Known rows, with every step that occurs
fusiz > susov: [ 0.26  0.23 -0.22 -0.13  0.45 -0.18  0.25  0.42  0.09 -0.09  0.31 -0.01
 -0.23  0.26  0.20 -0.13 -0.20 -0.23  0.07]
sefer > soteni: [-0.04 -0.06  0.06 -0.20  0.50  0.08  0.24  0.37  0.13  0.05  0.14 -0.27
 -0.35 -0.64  0.01 -0.27 -0.27 -0.13 -0.25]
fusiz > susov > ruruses > sefer: [-0.05  0.22 -0.07 -0.01  0.45 -0.26  0.19  0.30  0.10 -0.28  0.18  0.04
 -0.25  0.31  0.04 -0.04 -0.26 -0.31 -0.01]
susov > fusiz > sefer: [-0.31 -0.02  0.28 -0.04  0.14 -0.29  0.28  0.14 -0.08 -0.21  0.05 -0.15
 -0.22 -0.30 -0.50  0.20 -0.36 -0.16 -0.19]
nafu > ruruses: [-0.18 -0.12 -0.29  0.12  0.44 -0.24  0.35  0.42 -0.05 -0.11  0.04 -0.13
 -0.44  0.01  0.44 -0.18 -0.36 -0.27 -0.03]
ruruses > sefer > lemip > susov > fusiz: [-0.01 -0.13 -0.21 -0.50  0.15 -0.14  0.21 -0.04  0.32 -0.30  0.42 -0.16
 -0.02 -0.34 -0.34 -0.02 -0.40 -0.18 -0.16]
nafu > soteni: [-0.08  0.13 -0.62 -0.35  0.41 -0.09  0.34  0.44 -0.02  0.03  0.39 -0.14
 -0.37 -0.21  0.28 -0.39  0.00 -0.10 -0.03]
nafu > ruruses > sefer > lemip: [-0.26 -0.17 -0.47 -0.14  0.43 -0.20  0.29  0.20  0.11 -0.31  0.23 -0.12
 -0.21  0.01  0.27 -0.07 -0.42 -0.29 -0.22]
lemip > sefer > soteni > susov > fusiz: [-0.15  0.24  0.20 -0.29  0.22 -0.02  0.23  0.14  0.23 -0.01 -0.19 -0.25
 -0.07  0.16 -0.34 -0.11 -0.44 -0.08 -0.04]
ruruses > sefer > lemip: [-0.09 -0.17 -0.30 -0.51  0.37 -0.11  0.22  0.04  0.25 -0.26  0.45 -0.15
  0.04 -0.21 -0.03 -0.12 -0.35 -0.17 -0.23]
ruruses > susov > fusiz: [ 0.16  0.23 -0.08 -0.01  0.44 -0.35  0.16  0.28  0.08 -0.10  0.26 -0.20
 -0.30 -0.07 -0.26 -0.16 -0.28 -0.25 -0.03]
fusiz > susov > ruruses: [ 0.01  0.26 -0.06  0.10  0.44 -0.27  0.24  0.39  0.08 -0.24  0.03  0.01
 -0.40  0.41  0.12 -0.05 -0.27 -0.30  0.03]
susov > ruruses > sefer: [-0.42 -0.13  0.17  0.03  0.38 -0.28  0.24  0.18  0.04 -0.24 -0.01 -0.08
 -0.31 -0.13 -0.01 -0.13 -0.36 -0.25 -0.08]
nafu > lemip > sefer > soteni > susov > fusiz: [-0.22  0.17 -0.06 -0.25  0.17 -0.31  0.34  0.44  0.21  0.11  0.02 -0.16
 -0.19  0.39 -0.06 -0.06 -0.51 -0.04  0.00]
soteni > susov > ruruses > sefer > lemip: [-0.24  0.08 -0.20 -0.22  0.37 -0.10  0.22  0.21  0.04 -0.26 -0.14 -0.08
 -0.09  0.29  0.03 -0.06 -0.39 -0.27  0.00]
susov > fusiz: [-0.18  0.01  0.26 -0.04  0.15 -0.28  0.32  0.28 -0.03 -0.10 -0.05 -0.18
 -0.35 -0.11 -0.38  0.03 -0.34 -0.15  0.00]
lemip > sefer > soteni > susov: [-0.09  0.20  0.10 -0.33  0.30  0.02  0.23  0.17  0.25  0.03 -0.11 -0.24
 -0.05  0.12 -0.14 -0.21 -0.41 -0.08 -0.02]
soteni > susov > ruruses > sefer: [-0.25  0.06 -0.09 -0.14  0.38 -0.12  0.22  0.27 -0.05 -0.17 -0.12 -0.05
 -0.11  0.19  0.07 -0.11 -0.34 -0.27  0.09]
lemip > susov > ruruses > sefer: [ 0.03 -0.13  0.08 -0.06  0.10 -0.23  0.23  0.12  0.23 -0.17  0.15 -0.11
 -0.38 -0.51 -0.18 -0.16 -0.38 -0.23  0.11]
fusiz > sefer: [-0.17 -0.15 -0.02 -0.14  0.37 -0.17  0.26  0.16 -0.05 -0.15  0.32 -0.11
 -0.10 -0.47  0.03 -0.02 -0.30 -0.16 -0.23]

Rows
[ 0.09 -0.04 -0.29 -0.23  0.14 -0.16  0.29  0.09  0.41 -0.35  0.00 -0.23
 -0.41 -0.07 -0.13 -0.05 -0.50 -0.19 -0.15] : sefer > lemip > susov > ruruses
[-0.16  0.16 -0.13 -0.27  0.19 -0.11  0.25  0.19 -0.05 -0.24 -0.09 -0.13
 -0.02  0.18 -0.31  0.17 -0.39 -0.21 -0.08] : soteni > susov > fusiz > sefer > lemip
[-0.08  0.16 -0.02 -0.19  0.22 -0.12  0.27  0.34 -0.10 -0.06 -0.15 -0.12
 -0.13  0.21 -0.18  0.00 -0.33 -0.20  0.15] : soteni > susov > fusiz
[-0.21  0.21  0.18 -0.21  0.30 -0.03  0.23  0.15  0.24 -0.04 -0.25 -0.23
 -0.13  0.19 -0.17 -0.17 -0.45 -0.11 -0.05] : lemip > sefer > soteni > susov > ruruses
[-0.12 -0.10 -0.20 -0.20  0.19 -0.17  0.25 -0.02  0.23 -0.41  0.20 -0.16
 -0.18 -0.38 -0.20  0.13 -0.46 -0.20 -0.36] : fusiz > sefer > lemip > susov > ruruses
[-0.18  0.09  0.03 -0.12  0.49  0.10  0.21  0.38  0.07 -0.05 -0.17 -0.22
 -0.33 -0.30 -0.03 -0.18 -0.32 -0.21 -0.18] : sefer > soteni > susov > ruruses
[-0.35 -0.06 -0.22 -0.07  0.42 -0.10  0.24  0.29 -0.01 -0.20  0.10 -0.13
 -0.22 -0.18  0.04 -0.03 -0.37 -0.30 -0.20] : nafu > ruruses > sefer > soteni > susov > fusiz
[-0.28  0.14 -0.08 -0.17  0.24 -0.32  0.33  0.45  0.23  0.07 -0.04 -0.14
 -0.24  0.42  0.09 -0.13 -0.52 -0.07 -0.01] : nafu > lemip > sefer > soteni > susov > ruruses
[ 0.17  0.00 -0.25 -0.34  0.03 -0.15  0.30  0.07  0.40 -0.31  0.09 -0.25
 -0.32 -0.13 -0.36  0.03 -0.48 -0.15 -0.13] : sefer > lemip > susov > fusiz
[-0.19  0.11 -0.07 -0.04  0.37 -0.13  0.26  0.36 -0.07 -0.13 -0.27 -0.08
 -0.25  0.29  0.15 -0.13 -0.35 -0.26  0.13] : soteni > susov > ruruses
[ 0.01 -0.11  0.12 -0.08  0.13 -0.14  0.21  0.13  0.27 -0.16  0.14 -0.15
 -0.40 -0.66 -0.25 -0.16 -0.38 -0.23  0.02] : lemip > susov > ruruses > sefer > soteni
[-0.34  0.01  0.32 -0.06  0.18 -0.17  0.25  0.15 -0.03 -0.20  0.04 -0.21
 -0.25 -0.51 -0.59  0.20 -0.36 -0.16 -0.33] : susov > fusiz > sefer > soteni
[-0.20  0.33 -0.72 -0.46  0.26 -0.04  0.30  0.31 -0.04 -0.18  0.20 -0.12
 -0.18  0.10 -0.09 -0.07 -0.09 -0.15 -0.13] : nafu > soteni > susov > fusiz > sefer > lemip
[-0.41 -0.11  0.00 -0.07  0.35 -0.26  0.24  0.10  0.17 -0.38 -0.04 -0.13
 -0.29  0.00 -0.08 -0.06 -0.43 -0.25 -0.22] : susov > ruruses > sefer > lemip
[ 0.06 -0.17 -0.31 -0.53  0.23 -0.10  0.20 -0.01  0.34 -0.26  0.50 -0.15
  0.01 -0.38 -0.15 -0.12 -0.37 -0.18 -0.15] : ruruses > sefer > lemip > susov
[-0.17  0.15 -0.01 -0.19  0.21 -0.13  0.25  0.24 -0.13 -0.15 -0.07 -0.10
 -0.04  0.08 -0.27  0.12 -0.34 -0.21  0.02] : soteni > susov > fusiz > sefer
[ 0.02  0.05 -0.46  0.16  0.60 -0.31  0.24  0.41  0.02 -0.14  0.21 -0.14
 -0.42  0.05  0.40 -0.24 -0.34 -0.34 -0.07] : nafu > ruruses > susov
[ 0.00 -0.12 -0.27 -0.31  0.20 -0.13  0.25 -0.01  0.23 -0.33  0.34 -0.17
 -0.10 -0.45 -0.17  0.09 -0.42 -0.17 -0.34] : fusiz > sefer > lemip > susov
[-0.19 -0.03  0.02 -0.42  0.39  0.05  0.15  0.17  0.08 -0.09  0.30 -0.15
  0.03 -0.50 -0.27 -0.11 -0.27 -0.19 -0.19] : ruruses > sefer > soteni > susov > fusiz
[-0.45 -0.11  0.21  0.01  0.43 -0.16  0.20  0.19  0.10 -0.23 -0.03 -0.14
 -0.35 -0.34 -0.11 -0.14 -0.36 -0.25 -0.23] : susov > ruruses > sefer > soteni
[ 0.09 -0.08  0.10  0.05  0.09 -0.23  0.28  0.22  0.21 -0.12  0.00 -0.14
 -0.52 -0.41 -0.11 -0.18 -0.39 -0.22  0.15] : lemip > susov > ruruses
[-0.31 -0.01  0.03 -0.13  0.44  0.01  0.19  0.18 -0.02 -0.20  0.08 -0.16
 -0.12 -0.53 -0.13  0.04 -0.33 -0.21 -0.39] : fusiz > sefer > soteni > susov > ruruses
[-0.05  0.24 -0.19 -0.08  0.43 -0.25  0.20  0.24  0.19 -0.38  0.16  0.02
 -0.24  0.41  0.00  0.01 -0.31 -0.31 -0.10] : fusiz > susov > ruruses > sefer > lemip
[-0.13 -0.08 -0.09 -0.46  0.48  0.09  0.15  0.19  0.10 -0.05  0.38 -0.14
  0.06 -0.53 -0.07 -0.21 -0.25 -0.19 -0.17] : ruruses > sefer > soteni > susov
[-0.10  0.13  0.07 -0.23  0.38  0.11  0.22  0.36  0.05 -0.01 -0.08 -0.24
 -0.25 -0.34 -0.26 -0.09 -0.31 -0.17 -0.17] : sefer > soteni > susov > fusiz
